Every row comes from one small tree of marks. The marks that hang from a mark follow it in brackets, in alphabetical order. Every link used is in the known rows. Which tree was each row made from?
Known rows
L[V[W]]: [ 0.022  1.821  0.594  0.024 -0.340  1.284 -0.460  0.880 -0.845 -0.608
  0.988 -0.719 -0.727  0.953 -1.096  1.124  0.265  0.953]
L[V[W[S X]]]: [-0.535  2.432 -0.213 -0.894  1.843  0.070 -1.770 -1.675 -2.001  0.123
 -1.325 -2.007  0.777  0.258 -1.392  0.963  0.990  1.523]
G[W[S[H U] X]]: [ 1.753 -2.392  0.838 -1.292 -3.103 -0.067 -1.366 -3.178  0.043  0.933
 -0.287 -0.922 -3.183 -0.886 -2.100  1.339 -1.354  1.364]
W[S X[R]]: [ 0.171  0.683 -0.377 -0.281  1.474  1.664 -1.113  1.362 -0.974  0.748
 -2.584 -0.630  3.377 -1.024 -0.932  0.999 -0.019  0.028]
X[W]: [ 1.482  0.057  0.701 -0.079 -0.198  3.399 -0.551  4.178 -1.172 -0.824
  0.577  1.599  0.025  1.834 -1.568  0.471 -0.746  0.781]
X[R W]: [ 1.417  0.194  0.382  0.874 -0.157  3.679 -0.028  4.272 -0.266  0.401
 -0.161  2.053  3.448  1.095 -0.971  0.728 -0.125 -0.057]
G[W[S X]]: [ 0.573 -1.013 -0.083 -1.358  0.154  0.643 -1.361 -1.122 -0.553  1.164
 -1.488 -1.803 -1.849 -0.266 -0.867  1.383 -0.610  1.693]
X[R W[S]]: [ 0.461  0.050  0.092 -0.464  2.092  1.726 -0.085  3.682 -1.855  0.877
 -0.937  1.557  4.929  1.467 -1.161  0.609  0.290  0.167]
V[W[S X[R]]]: [-0.101  1.301  0.384 -0.652  1.192  2.186 -1.434 -1.253 -1.512  2.350
 -1.885 -0.245  4.643 -0.543 -1.489  1.693  0.221  1.344]
G[W[S]]: [ 0.235 -1.236  0.584 -1.559  0.325 -0.464 -0.278  1.237 -0.645  1.093
 -0.136 -0.954 -1.516  0.889 -0.700  1.275 -0.666  1.117]
G[W[S V]]: [ 0.475 -1.504  0.169 -0.936  0.197 -1.221  0.250 -2.078 -1.149  0.116
 -1.031 -1.467 -0.932  0.057  0.170  1.318  0.364  1.924]
H[S[U]]: [ 1.342  0.671  0.645 -0.524 -5.120  3.960 -0.908  3.086 -0.274 -1.446
  3.702 -0.614 -2.301 -0.561 -0.917  0.178 -2.538  0.903]
V[W[S]]: [-0.612  0.625  1.145 -1.911  1.391  0.261 -0.824  0.698 -2.679  0.678
  0.324  0.384  1.072  1.439 -1.889  1.398 -0.401  1.603]
L[V]: [ 0.284  1.633 -0.179  0.120  0.083  0.619 -0.186  3.418 -0.397 -2.450
  0.384 -1.214 -1.507  0.344 -0.636  0.421 -0.105 -0.392]
C[S[U]]: [ 1.229 -0.447 -0.354 -0.554 -1.400  1.662 -1.046  1.111  1.078 -1.439
  2.156  0.340 -3.354 -2.276  0.020  0.471 -0.631 -0.700]
G[W[V]]: [ 1.534 -1.488  0.365  0.459 -1.826  1.149  0.408 -1.659  0.300  0.063
 -0.068 -1.113 -2.200 -0.198  0.296  1.424 -0.154  1.834]
X[R W[S[U]]]: [ 1.424 -0.314  0.169 -0.588 -0.168  3.017 -0.246  2.680 -1.134  0.562
  1.260  2.002  4.129  0.974 -0.774  0.322  0.201 -0.834]
C[S[H U]]: [ 1.595 -1.201  0.284 -0.311 -2.584 -0.544 -0.633 -0.780  1.170 -1.923
  1.367  0.825 -3.613 -2.359 -1.641  0.829 -1.234 -0.314]
L[V[W[X]]]: [ 0.367  2.487 -0.051  0.187 -0.382  1.911 -1.639 -1.058 -0.496 -0.586
 -0.383 -1.680 -0.995 -0.371 -1.153  0.984  0.348  1.390]
V[W[S[U] X[R]]]: [ 0.718  0.559  0.389 -0.831 -1.242  3.256 -1.653 -1.726 -0.821  1.860
  0.140  0.088  3.578 -0.998 -1.296  1.470  0.223  0.507]
W[S[H U] X]: [ 1.279 -1.122  0.635 -1.218 -2.298  0.661 -1.694 -1.278 -1.500 -0.789
 -0.493 -0.405 -1.211 -1.076 -2.920  0.708 -1.340  0.329]

Which tree is each row?
[ 1.233 -0.777  0.327 -0.206 -1.832  1.275 -1.032 -0.764 -0.444  0.354
 -1.038  0.082  2.205 -1.688 -2.195  1.132 -0.846 -0.576]
W[S[H U] X[R]]
[-0.567  2.553 -0.503 -0.002  1.779  0.262 -1.198 -1.612 -1.166  1.029
 -2.142 -1.639  3.922 -0.506 -0.691  1.269  1.566  0.642]
L[V[W[S X[R]]]]
[ 0.870 -0.133  0.063 -0.309  1.590  0.275 -0.174 -0.169 -2.921 -1.258
 -1.182  0.519  2.104  1.317 -0.805  0.178  0.923  1.649]
X[W[S V]]
[ 0.906 -0.174 -0.387  0.411  2.054  0.909  0.424  0.159 -1.928 -0.283
 -1.645  1.206  5.830  0.656 -0.027  0.547  1.449  0.597]
X[R W[S V]]
[ 0.456  2.754 -0.330  1.245 -0.754  2.773 -1.034 -0.618  0.213  0.625
 -1.069 -1.184  2.501 -0.821 -0.419  1.334  0.982  0.458]
L[V[W[X[R]]]]
[ 0.785  1.413  0.555  0.728 -0.860  4.170 -1.327 -0.429 -0.054  1.911
 -1.150  0.101  3.358 -0.863 -1.316  1.883 -0.120  1.132]
V[W[X[R]]]
[ 0.086  0.421  1.122 -0.313 -0.077 -0.106 -1.081 -2.922 -1.361  1.802
 -2.707  0.398  4.279 -0.638 -3.087  2.038 -0.195  1.645]
V[W[S[H] X[R]]]
[ 1.728 -1.711  1.262 -1.251 -1.295  0.290 -0.716  1.109 -2.189 -0.852
  1.141  2.176  0.094  1.423 -3.118  0.420 -0.914  0.510]
X[W[S[H U]]]
[-0.383 -0.232  1.950 -1.551  0.380 -1.598 -0.758 -0.703 -2.623  0.412
 -0.403  0.561  1.130  1.089 -3.602  1.832 -1.000  2.003]
V[W[S[H]]]
[-0.152  1.277  0.455 -1.582 -0.189  0.133 -0.835 -0.207 -1.933 -0.341
  2.367 -0.858 -0.131  0.879 -0.957  0.733  0.686  0.391]
L[V[W[S[U]]]]
[ 1.546  0.856 -0.711  1.769 -1.161  3.089 -0.465 -1.527 -0.043 -0.677
 -2.650 -0.821  2.696 -2.319  0.274  1.027  0.491  0.437]
W[V X[R]]
[ 1.343 -0.143 -0.745  0.369 -1.332  2.426 -0.746 -2.552 -0.991 -0.459
 -1.203 -0.737  3.254 -2.597  0.460  0.632  0.842 -0.123]
W[S[U] V X[R]]
[ 1.800 -1.886 -0.412 -0.701 -2.272  1.178 -1.189 -5.209 -0.230  0.330
 -0.519 -2.088 -2.074 -1.672  0.412  1.035  0.329  1.572]
G[W[S[U] V X]]
[ 0.997 -0.501  1.470 -1.385 -2.260  0.865 -2.140 -3.845 -1.852  0.371
  0.146  0.295 -0.374 -0.521 -3.411  1.497 -0.887  1.770]
V[W[S[H U] X]]
[ 1.001 -0.927 -0.648 -0.413  0.020 -0.126 -0.993 -4.364 -0.864  0.702
 -2.401 -2.407 -0.993 -1.063  0.103  1.308  0.431  2.303]
G[W[S V X]]
[ 0.222  0.069  1.415 -2.040 -0.803  1.807 -1.186 -0.223 -2.127  0.469
  2.291  0.607  0.358  0.800 -1.732  1.143 -0.523  0.982]
V[W[S[U]]]
[ 0.392  0.220 -0.574 -0.403  1.251  0.475 -1.101 -2.066 -2.294 -1.157
 -2.674 -1.609  0.731 -1.210 -0.555  0.634  0.513  1.515]
W[S V X]
[ 1.851 -0.792 -0.285  0.161 -0.439  2.089  0.194 -0.599 -1.666 -0.304
  0.315  1.515  4.845  0.141  0.203  0.284  1.321 -0.005]
X[R W[S[U] V]]
[ 1.778 -1.456  0.231 -0.275 -2.332 -0.170 -1.290 -4.455 -1.884 -1.913
 -1.332 -0.721 -0.433 -1.902 -1.878  0.804 -0.157  1.127]
W[S[H U] V X]
[ 0.737 -0.167 -0.281  0.746  0.107 -0.967 -0.363 -3.511 -1.427 -0.239
 -4.177 -0.667  3.777 -2.191 -1.365  1.351  0.328  0.844]
W[S[H] V X[R]]
[ 1.190 -0.808  0.306  0.684  0.623 -1.171  0.602 -1.355 -2.155 -0.244
 -2.488  1.430  5.456  0.675 -1.757  0.940  0.956  1.181]
X[R W[S[H] V]]
